Every row comes from one small tree of marks. Brackets hold a mark, then the marks that hang from it, in the order of their numbers. Every link used is in the known rows. Which tree was each row made from?
Known rows
{K623 K337}: -0.76; +2.76; -3.72; +2.11; -0.67; -2.80; +0.42; -1.23; +3.66; -3.61; +1.25; -0.93; -1.98; +0.72; -2.41; -0.09; +0.39; +0.36; +1.31; +1.67
{K623 K117 {K337 {K929 K322}} K522}: -2.47; +4.33; +1.65; +1.00; -2.06; -3.58; +1.57; -0.78; +2.97; +3.13; +3.05; -1.55; -3.18; +3.14; -3.81; +1.29; -0.84; +1.05; -0.67; -0.06
{K322 K929}: +1.69; -0.40; -3.96; +5.75; +0.90; +1.06; -2.16; -2.63; +2.93; -3.54; +2.07; -1.54; -3.05; -0.24; -2.99; -0.99; -0.24; -0.57; +2.68; +1.33
{K623 K117 K522}: +0.54; +4.38; -1.67; +4.26; -3.22; -2.13; +1.74; -0.50; +3.72; -1.06; +0.57; -2.25; -2.47; +0.26; -3.86; +0.17; -1.49; -1.80; +0.38; +0.01
{K117 {K623 {K337 K596} K522}}: -2.97; +4.89; -0.68; -1.12; -2.46; -5.53; +0.95; +0.26; +0.87; -0.89; +0.23; -0.59; -3.25; -1.02; -1.99; +0.06; +0.17; -0.56; -2.74; -0.05
{K322 K853 {K929 {K337 K623}}}: +2.64; -3.21; -2.36; +5.57; +0.86; +0.04; -2.04; -2.59; +2.60; -0.79; +3.10; +2.36; -3.41; +1.27; -0.01; -1.87; -3.66; -2.78; +0.29; -0.54
{K853 {K322 {K929 {K337 {K623 K522}}}}}: +1.97; -1.96; -1.17; +6.20; +1.90; -2.68; -1.24; +0.25; +4.07; -0.01; +3.57; +2.94; -2.43; -1.47; -1.16; -1.46; -2.47; -2.56; -0.21; -0.12
{K853 {K322 K929}}: +2.69; -2.68; -3.94; +6.46; +3.40; -0.95; -2.59; -1.89; +4.09; -2.12; +3.41; +0.63; -3.72; -0.86; -3.19; +0.75; +0.84; -0.45; +1.71; +1.12
{K623 K522}: +0.23; +3.13; -1.66; +4.73; -0.76; -2.54; -0.40; -0.10; +3.83; -3.93; +0.58; -2.32; -1.59; -0.42; -3.08; -0.72; -1.55; +0.54; +1.13; +1.47
{K929 K322 {K337 {K623 K117 K522}}}: +0.69; +1.78; +0.17; +3.74; -3.99; -2.08; +2.65; -0.04; +3.74; +2.61; +4.26; +1.44; -0.08; +0.79; -0.87; -2.47; -5.09; -1.65; -2.82; -0.59
{K929 {K322 K853} {K337 K596}}: +3.83; -1.09; -1.46; +3.92; -1.60; -1.72; -0.54; -5.69; +0.49; -0.92; +3.56; +1.99; -3.79; +2.00; -0.01; -1.57; -1.82; +1.05; -0.88; +0.85
{K623 K117 {K337 K596 K929}}: +0.28; +3.30; -1.47; -1.93; -3.69; -2.91; +1.33; -2.74; -1.06; -0.37; +1.90; -0.92; -3.64; +2.27; -2.03; +1.95; +0.37; +0.06; +1.19; +1.05
{K929 K322 K337}: +2.36; +0.39; -2.07; +5.49; -1.01; -0.08; +0.12; -3.29; +3.56; -1.49; +4.52; +0.38; -0.48; +1.31; -1.38; -1.74; -2.37; +1.29; +0.70; +2.26
{K322 K853 K929}: +2.28; -2.24; -3.49; +6.33; +2.38; +0.38; -3.17; -3.86; +2.94; -2.38; +1.85; -0.48; -5.40; +1.57; -2.67; -0.21; -0.44; -0.84; +1.71; +0.16
{K322 {K929 {K337 K596 {K623 K117}}}}: +3.07; -0.14; -2.74; +2.73; -4.06; +0.33; +0.86; -2.61; -0.22; -0.36; +2.79; +1.75; -2.85; -0.70; +0.12; -2.56; -2.88; -4.07; +0.15; -0.48
{K853 {K322 {K929 {K337 K623}}}}: +2.96; -3.53; -2.98; +5.80; +2.12; -1.16; -1.59; -0.62; +3.77; -0.65; +4.52; +3.22; -1.98; -1.06; -0.86; -0.87; -2.10; -2.27; +0.42; +0.60
{K117 {K623 K337}}: -2.63; +2.71; -2.92; +0.28; -0.33; -3.02; +0.40; +0.03; +3.08; -1.29; +2.07; -0.71; -1.64; +0.11; -2.71; +1.33; +0.12; -0.24; -1.26; +0.99
{K337 K596 {K623 K117 K522} K929}: +0.71; +1.72; +0.98; -1.72; -4.64; -3.50; +0.58; +0.85; -1.57; +0.24; +2.27; -0.89; -1.56; +0.60; -0.77; +0.55; -4.20; -0.17; -1.56; +0.19
{K623 {K337 K596}}: +0.26; +3.06; -3.54; +0.06; -2.60; -3.64; +0.59; -2.39; +0.72; -3.97; +0.53; -0.41; -3.02; -0.04; -1.25; -0.66; +1.17; +0.56; +0.54; +1.55
{K522 K623}: +2.56; +2.49; -2.88; +1.99; -1.56; -1.36; -0.44; -0.06; +3.16; -4.31; +0.17; -2.03; -0.91; +2.37; -2.62; +0.30; -2.11; +1.14; -0.91; +0.82

Write each row's tree
-2.32; +1.41; -0.11; -2.72; -0.78; -3.46; -0.55; -1.49; -0.70; +1.03; +4.13; -0.39; -2.44; +1.41; -1.68; +1.81; +0.09; +2.81; -2.48; +1.46 : {K117 {K623 {K337 K596 {K929 K322}}}}
+1.21; +4.48; -0.50; -3.52; -4.69; -3.22; +1.49; -1.32; -0.71; -0.28; +0.18; -1.24; -3.34; +4.35; -2.05; +2.15; -0.81; +0.26; -1.57; -0.36 : {K522 {K623 K117 {K337 K596 K929}}}
-1.23; +5.30; +0.99; -1.46; -4.21; -4.78; +1.83; -1.37; -0.52; +0.59; +0.57; -1.33; -4.16; +1.81; -2.45; +1.30; -0.14; -0.37; +0.32; +0.06 : {K623 K117 {K337 K596 K929} K522}
+0.91; -0.90; +0.72; +4.80; -0.73; -3.04; -0.04; -0.86; +3.92; +1.28; +4.08; +2.34; -1.54; +1.73; -0.06; -2.51; -5.31; -0.08; -3.26; -0.53 : {K929 {K322 K853} {K337 {K623 K522}}}
+2.13; +2.93; -0.77; +1.38; -6.15; -3.23; +2.72; -0.46; +0.24; -0.53; +1.57; +1.58; -1.27; -0.67; +0.48; -2.32; -4.38; -3.34; -1.66; -0.34 : {K929 {K337 K596 {K623 K117 K522}}}
+1.52; -2.49; -0.32; +3.36; +2.37; -0.80; -3.20; -3.16; +2.02; -0.62; +4.99; -1.24; -2.61; +3.95; -2.45; +2.00; -2.17; +4.30; +0.64; +2.17 : {K337 {K929 {K322 K853}}}
+0.04; +3.57; +0.05; -1.38; -2.76; -2.40; +1.45; -0.67; +2.37; +2.02; +2.32; -1.40; -2.34; +5.60; -3.23; +2.10; -1.50; +1.57; -2.43; -0.55 : {K522 {K623 K117 {K337 {K929 K322}}}}
+3.14; +0.33; -2.75; +1.32; -3.96; -2.07; +0.62; -1.20; -0.06; -3.48; +2.51; +1.84; +0.04; -0.87; +1.47; -2.40; -4.06; -1.15; -0.42; +1.55 : {K929 {K337 K596 K623}}
+2.15; -2.59; -1.23; +4.35; -0.51; -1.54; -0.42; -1.99; +3.44; +0.67; +5.11; +2.74; -1.05; +2.13; +0.28; -1.83; -4.99; +0.26; -2.58; +0.21 : {K929 {K322 K853} {K337 K623}}
+3.32; +1.27; -2.72; +0.80; -5.85; -1.73; +2.47; -1.56; -0.23; -1.16; +2.63; +1.92; -0.78; -0.40; +0.86; -1.69; -3.94; -2.98; -0.98; +0.36 : {K929 {K337 K596 {K623 K117}}}
+0.41; +4.17; -0.67; -1.61; -2.89; -2.48; +1.31; -0.12; +1.99; +0.10; +0.82; -1.65; -2.35; +5.00; -3.06; +2.69; -1.49; +0.18; -0.92; -0.26 : {K522 {K623 K117 {K337 K929}}}
-1.19; +5.18; -1.09; +0.68; -3.11; -5.47; +0.91; -1.02; +1.24; -3.09; -0.81; -0.80; -3.65; -0.50; -1.69; -1.46; +0.59; +0.03; -0.35; +0.57 : {K623 {K337 K596} K522}
-1.92; +6.12; -1.25; +2.20; -3.48; -4.18; +2.86; -0.31; +4.05; +0.15; +0.05; -1.31; -3.38; +0.89; -3.66; +0.07; -0.12; -2.26; -0.04; -0.69 : {K623 K117 K337 K522}
-0.99; +6.33; -1.15; +0.13; -5.47; -5.20; +3.06; -1.48; +1.10; -0.39; -0.71; -0.81; -4.55; +0.09; -2.51; -0.51; +0.63; -2.17; -0.85; -0.85 : {K623 K117 {K337 K596} K522}
-2.13; +5.16; +0.82; +0.67; -2.25; -3.76; +1.51; -0.15; +2.51; +0.93; +1.32; -1.91; -2.99; +2.48; -3.61; +1.91; -0.71; -0.49; +1.11; +0.29 : {K623 K117 {K337 K929} K522}
+2.52; -2.26; -0.17; +1.01; +0.18; -1.82; -2.87; -4.57; -1.35; -0.96; +4.19; -0.63; -3.85; +3.13; -1.22; +1.37; -1.28; +4.43; -0.27; +1.97 : {K337 K596 {K929 {K322 K853}}}
+1.22; +2.76; -0.90; +3.41; -4.22; -2.16; +2.59; +0.85; +3.23; -0.09; +2.24; +0.94; -0.04; +0.00; -0.73; -1.73; -5.09; -3.51; -0.71; -0.22 : {K929 {K337 {K623 K117 K522}}}
-0.87; +0.46; +1.73; +0.94; -2.25; -2.26; +0.35; +1.52; +2.26; +3.14; +4.87; -1.04; -0.41; +2.11; -2.11; +0.59; -5.09; +1.36; -2.47; -0.02 : {K337 {K623 K117 K522} {K929 K322}}
+2.63; -0.67; -1.60; +1.59; -3.74; -1.82; +0.85; -2.12; +0.50; -0.87; +4.69; +2.28; -0.08; -0.12; +1.22; -3.28; -4.05; +0.65; -2.46; +1.15 : {K929 K322 {K337 K596 K623}}
-0.22; +2.41; -0.57; -1.67; -3.53; -2.76; +1.43; -3.38; -0.59; +1.83; +3.59; -0.54; -3.74; +2.91; -2.15; +1.40; +0.39; +1.55; -0.50; +0.75 : {K623 K117 {K337 K596 {K929 K322}}}
+0.54; +0.77; +0.20; +4.17; -2.17; -2.42; +0.89; +0.30; +3.91; +0.30; +4.24; +1.42; +0.60; +0.19; -0.26; -3.24; -5.14; +0.17; -2.34; +0.63 : {K929 K322 {K337 {K623 K522}}}
+2.11; -1.25; -2.87; +5.00; -0.66; +0.75; -1.01; -1.28; +2.61; -2.00; +3.33; +1.35; -1.05; -0.38; -0.37; -2.67; -3.48; -2.52; +1.28; +0.75 : {K322 {K929 {K337 K623}}}
-2.39; +1.75; +2.15; +1.91; +1.43; -4.67; -1.35; -1.41; +3.07; +1.20; +2.70; -0.80; -3.82; +3.78; -2.70; +0.98; -0.98; +3.02; -0.81; +0.48 : {K623 {K337 {K929 {K322 K853}}} K522}
+4.14; -1.72; -2.48; +5.30; -0.11; +0.02; -2.27; -5.83; -0.11; -2.22; +1.79; +1.71; -5.96; +1.09; -0.35; -1.65; -0.89; -2.07; +1.71; +0.06 : {K322 K853 {K929 {K337 K596}}}
-3.92; +4.70; -0.71; +0.75; -0.64; -4.68; +0.78; +1.28; +3.62; -0.48; +0.83; -1.11; -2.14; -0.35; -3.17; +0.56; -0.36; -0.65; -2.11; +0.14 : {K117 {K623 K337 K522}}
+3.61; -2.35; -3.21; +7.23; +2.68; -0.56; -1.82; -2.69; +3.85; -1.57; +3.93; +2.18; -3.18; -0.65; -2.02; -0.11; -0.15; -1.65; +2.32; +1.32 : {K853 {K322 {K929 K337}}}
-0.46; +0.43; +0.83; +1.12; -0.30; -2.74; -1.67; +2.71; +1.98; -1.95; +2.96; -1.47; +0.58; +0.85; -1.34; +0.52; -5.04; +1.80; -0.34; +1.59 : {K337 {K623 K522} K929}
-1.33; +4.23; +1.01; -0.89; -1.91; -5.22; -0.49; -1.03; -0.45; -2.34; +0.49; -1.43; -3.28; +1.20; -1.73; +0.35; -0.10; +1.88; +0.86; +1.53 : {K623 {K337 K596 K929} K522}
+0.46; +5.12; -2.60; -0.26; -3.95; -2.85; +2.69; -0.30; +3.41; -0.72; -0.35; -1.17; -2.64; +3.56; -3.13; +0.94; -0.83; -1.44; -2.07; -1.11 : {K522 {K623 K117 K337}}
+1.37; +5.34; -2.47; -2.15; -5.69; -3.71; +2.81; -1.36; +0.73; -1.14; -0.96; -0.67; -3.69; +2.88; -2.16; +0.47; -0.01; -1.26; -2.54; -1.29 : {K522 {K623 K117 {K337 K596}}}
+0.65; -4.03; +0.01; +1.38; +1.53; -1.61; -2.72; -0.43; +1.96; +0.52; +5.80; +0.16; -0.86; +3.36; -0.93; +1.14; -4.66; +3.53; -2.09; +1.12 : {K337 K623 {K929 {K322 K853}}}
+2.19; -0.72; -0.57; +0.49; -1.07; -1.15; -2.02; -3.51; -1.32; -1.96; +4.37; -1.47; -1.86; +1.80; -1.43; +0.66; -1.18; +4.68; +0.55; +2.95 : {K337 K596 {K929 K322}}
+0.91; +2.77; -1.37; -0.02; -5.98; -3.94; +2.16; +0.87; +0.33; -0.75; +0.76; -0.15; -1.98; -1.21; -0.90; -1.52; -3.35; -2.15; -2.90; -0.97 : {K337 K596 {K623 K117 K522}}
+3.43; -2.93; -2.16; +3.67; -0.90; -0.70; -1.78; -3.73; -0.12; -1.28; +2.48; +2.85; -4.55; +0.73; +0.98; -2.42; -2.99; -2.77; -0.44; -0.67 : {K322 K853 {K929 {K337 K596 K623}}}
-1.96; +2.06; -0.86; -3.07; -0.95; -3.54; -0.61; -0.86; -1.04; -0.90; +2.57; -0.75; -2.41; +0.94; -1.62; +2.44; -0.02; +1.47; -0.87; +1.71 : {K117 {K623 {K337 K596 K929}}}
+1.90; -0.21; -1.22; -2.20; -4.28; -1.82; +0.13; -0.32; -1.93; -0.69; +3.47; -0.45; -1.00; +1.03; -0.33; +1.26; -3.82; +0.23; -0.71; +1.01 : {K337 K596 {K623 K117} K929}
-2.20; +4.00; +0.82; +1.20; +0.14; -4.20; -0.71; +0.26; +2.63; -1.82; +1.20; -1.97; -2.18; +1.95; -2.79; +0.99; -0.79; +1.81; +1.52; +1.76 : {K623 {K337 K929} K522}
+0.43; +4.16; -3.52; -0.39; -5.01; -3.15; +2.80; -2.80; +0.58; -1.12; +0.61; -0.33; -3.94; +0.68; -2.01; +0.24; +1.03; -1.71; +0.03; +0.11 : {K623 K117 {K337 K596}}
